Each row was made from one walk, in order. Every step used is in the known rows, and no mark comes twice. Write each row's walk.
Known rows:
E, P, L, C, M: [ 0.748 -1.796 -0.151 -0.238  0.319 -0.146 -0.316  1.346  2.266 -1.845
  0.895  1.262 -2.615 -3.802  0.137  1.162  1.227 -2.792  1.937]
E, P: [-0.570 -1.907  0.103 -1.181 -0.843  1.130  2.152  0.487  2.450 -1.731
  1.161 -1.334  0.493 -2.875  1.506  1.488 -1.988 -4.238 -0.723]
L, C: [-3.471 -1.503 -0.403 -1.072 -0.198  0.136  1.774 -0.478  2.588 -2.407
 -0.181 -0.764 -1.074 -1.552 -0.127  3.907 -2.180 -2.416 -0.691]
E, P, K: [ 1.203 -1.921 -0.448 -1.472 -0.834  1.502  2.737  0.160  3.763 -1.697
  0.861 -0.984 -1.790 -3.577  1.206  1.527 -2.481 -4.880 -0.667]
K, P, E: [-1.543 -2.302 -0.793 -2.874 -1.016 -0.393  1.071 -0.317  2.492 -2.024
  2.464 -0.338  0.472 -3.474  1.938  4.302 -2.230 -2.746 -2.670]
R, P, K: [-1.062 -1.335 -0.103  0.341 -1.065  1.111  1.110 -0.004  3.806 -2.438
 -1.279 -0.071 -3.523 -1.996  1.191  4.623 -3.197 -2.668 -1.795]
M, P: [-2.777 -1.364 -0.567 -1.543 -0.977  0.915  1.621 -0.013  1.781 -3.048
  2.273 -1.775  2.110 -2.017  0.895  0.251 -2.219 -3.857 -0.961]
K, P, L, C: [-3.972 -2.272 -0.581 -1.377  0.929 -0.536 -0.678  0.115  1.843 -2.089
  1.568  1.010  0.413 -3.065  0.322  3.734  0.639 -1.110 -0.225]
C, K, P: [-3.506 -1.488 -0.383 -0.634 -0.444 -0.158  2.838 -0.137  2.829 -2.732
  0.934  2.003  1.829 -1.000  2.474  4.751 -1.532 -2.515 -3.676]
N, C, K, P, E: [-4.486 -1.375 -0.247 -3.392 -0.406 -1.915  2.350 -0.364  2.894 -2.851
  1.252  1.684  2.497 -2.371  0.298  4.379 -2.941 -0.812 -3.991]
E, P, L, C: [-1.922 -1.838  0.155 -1.328  0.690  0.465  0.691  0.254  2.625 -1.940
  1.198  0.492  0.531 -3.683 -0.350  1.476  0.308 -2.958  0.824]
G, P, L: [-0.910 -2.590  1.096 -0.499 -0.222  0.937 -1.950  0.676  1.628 -1.835
  0.514 -0.479  0.914 -3.593  1.229  1.320  0.011 -4.846 -0.599]
R, P: [-2.635 -1.323  0.339  0.685 -0.985  0.878  0.609  0.299  2.544 -2.508
 -0.803 -0.532 -1.056 -1.406  1.592  4.642 -2.863 -2.005 -1.799]
P, K: [-0.133 -1.152 -0.112 -1.705 -0.776  0.779  0.688 -0.048  3.536 -2.166
 -0.789 -1.128 -1.558 -2.120  0.680  2.398 -3.146 -4.826 -1.517]
K, P: [-2.312 -2.208 -0.716 -1.473 -0.528  0.198  0.848  0.262  1.700 -2.010
  1.646 -0.591  0.474 -2.278  2.203  3.951 -1.579 -2.324 -1.622]
C, G, P: [-0.895 -2.574  1.372  1.956 -0.508  1.796  2.965 -0.296  2.696 -2.150
 -0.270 -2.146 -0.742 -3.826  2.840  2.215 -1.583 -4.972 -2.638]
R, P, L, C: [-4.297 -1.229  0.482  0.629  0.477  0.117 -0.930  0.239  2.751 -2.580
 -0.888  1.063 -1.070 -2.225 -0.437  4.587 -0.389 -0.515 -0.250]
G, P, L, C: [-2.276 -2.697  0.377 -0.076  0.383  0.707 -0.372 -0.074  1.842 -1.911
  0.790  0.220 -1.098 -3.607  0.131  2.851  0.454 -3.295  0.400]
N, C, M, P, L: [-2.003 -0.832  0.218 -2.247  0.153 -1.550 -3.030  1.864  0.622 -3.120
  1.219 -0.676  1.740 -3.036 -1.080 -2.524 -0.255 -2.124  1.038]
L, C, K, P, E: [-4.412 -1.763 -1.218 -1.814 -0.426 -0.996  4.708 -1.376  3.800 -2.883
  2.000  2.978 -0.168 -2.292  0.893  6.995 -1.311 -1.188 -3.391]

Write each row's walk:
[-4.753 -1.422 -0.275 -1.734  0.430  0.161  0.014 -0.191  2.050 -3.253
  2.111 -0.093  2.064 -2.625 -0.933  0.187  0.350 -2.570  0.584] => M, P, L, C
[ 0.874 -2.630  0.948  1.562 -0.567  2.140  3.445 -0.660  3.728 -2.078
 -0.675 -1.707 -3.075 -4.288  2.486  2.182 -1.871 -5.635 -2.528] => C, G, P, K
[-3.804 -2.042  0.701  0.562  0.421  0.310  1.430 -0.422  2.976 -2.671
  0.105  2.760  0.248 -2.387  0.290  3.594  0.802 -3.472 -1.303] => G, P, L, C, K
[ 0.042 -1.644 -2.105 -0.449 -0.909  0.176  2.457 -0.077  2.872 -2.967
  1.591  0.499 -5.358 -2.809 -0.077  1.418 -0.800 -2.896  0.923] => L, C, M, P, K
[-4.038 -0.798  1.713  0.372  1.324  0.204  0.960 -0.149  3.461 -3.018
 -1.186 -0.487  1.304 -3.027 -0.037  1.673  0.104 -2.917 -1.595] => P, L, C, G
[-1.765 -2.876  0.603  0.576 -0.466  0.820  5.098 -1.601  3.547 -2.327
  0.771 -1.118 -2.667 -5.067  1.308  4.500 -1.201 -3.539 -2.566] => L, C, G, P, E
[-4.319 -1.832  0.630  0.199  1.517 -0.042  1.336 -0.270  2.928 -2.492
  0.711  0.542  0.756 -3.916  1.102  3.187  1.256 -1.383 -1.540] => K, P, L, C, G
[-5.315 -0.992  0.451 -2.492  0.953 -1.942 -0.863  0.678  2.096 -2.860
  0.212  2.179  4.112 -1.878 -0.028  2.298 -0.716 -0.803 -2.555] => N, C, K, P, L
[-2.505 -1.889  0.035 -1.736  0.417 -0.128 -2.241  0.861  1.737 -2.034
  1.597  0.202  2.227 -3.101  1.604  2.203 -0.011 -2.733 -1.267] => K, P, L
[ 0.069 -1.554 -0.806 -0.496 -1.311  0.214  0.492  0.972  1.425 -3.040
  1.965 -1.030 -1.405 -2.189  1.445  0.074 -1.180 -3.778  0.002] => C, M, P
[-4.981 -0.297  0.921 -0.994  0.854 -0.627  0.711 -0.221  3.753 -3.219
 -0.875  2.836  2.184 -1.106 -0.728  3.135 -0.166 -2.674 -2.006] => P, L, C, K
[-0.301 -1.084  0.127 -0.970 -0.386 -0.125 -2.395  1.742  1.424 -3.059
  1.894 -0.132  0.821 -2.731  0.667 -1.611  0.602 -3.983  0.619] => C, M, P, L
[-5.829 -0.524 -0.170 -1.092  0.493 -0.097  1.999 -0.545  3.169 -4.007
  1.660  2.413  3.568 -1.562 -0.788  0.974  0.444 -2.479 -1.248] => M, P, L, C, K
[-4.765 -0.993  0.934  0.168  1.013  0.589  2.068 -0.512  2.945 -3.643
  1.426 -0.784  2.500 -3.585 -0.132 -0.394  0.869 -2.793 -0.744] => M, P, L, C, G
[-0.965 -1.137 -0.757 -3.256 -1.316 -1.652  0.335  0.745  1.473 -3.122
  2.341 -1.487 -0.310 -3.544 -0.587 -0.233 -2.650 -2.138 -0.490] => N, C, M, P, E
[-0.819 -0.857  0.178 -1.555 -0.514 -1.742 -1.387  1.726  1.189 -2.345
 -1.278 -1.335 -1.681 -1.781 -0.204  1.288 -2.849 -2.099 -0.288] => N, C, M
[-5.106 -1.672 -1.125 -0.305 -0.048 -0.469  4.465 -0.883  3.060 -2.758
  1.047  2.963 -0.274 -0.947  1.286  6.305 -0.914 -0.799 -2.549] => L, C, K, P
[-0.823 -1.041  0.149 -0.473  0.393 -0.805 -2.280  1.212  2.272 -2.375
 -0.554  1.120 -2.303 -2.420 -0.422  1.972  0.642 -2.588  1.030] => P, L, C, M
[-1.134 -2.221  2.361  1.414  0.412  1.478 -0.074  0.418  2.565 -2.322
 -0.267 -1.264  1.056 -4.614  2.060  0.783  0.181 -5.145 -1.974] => C, G, P, L
[-0.865 -2.722  0.268  1.728 -0.123  1.674  4.931 -1.442  4.046 -2.172
 -0.627 -0.824 -4.817 -4.522  1.299  3.932 -1.215 -4.067 -1.509] => L, C, G, P, K
[ 0.647 -1.496 -0.803 -1.913 -1.809 -0.151  1.000  0.463  2.255 -3.031
  2.854 -0.723 -0.710 -3.086  1.172  0.671 -1.519 -4.009 -0.875] => C, M, P, E
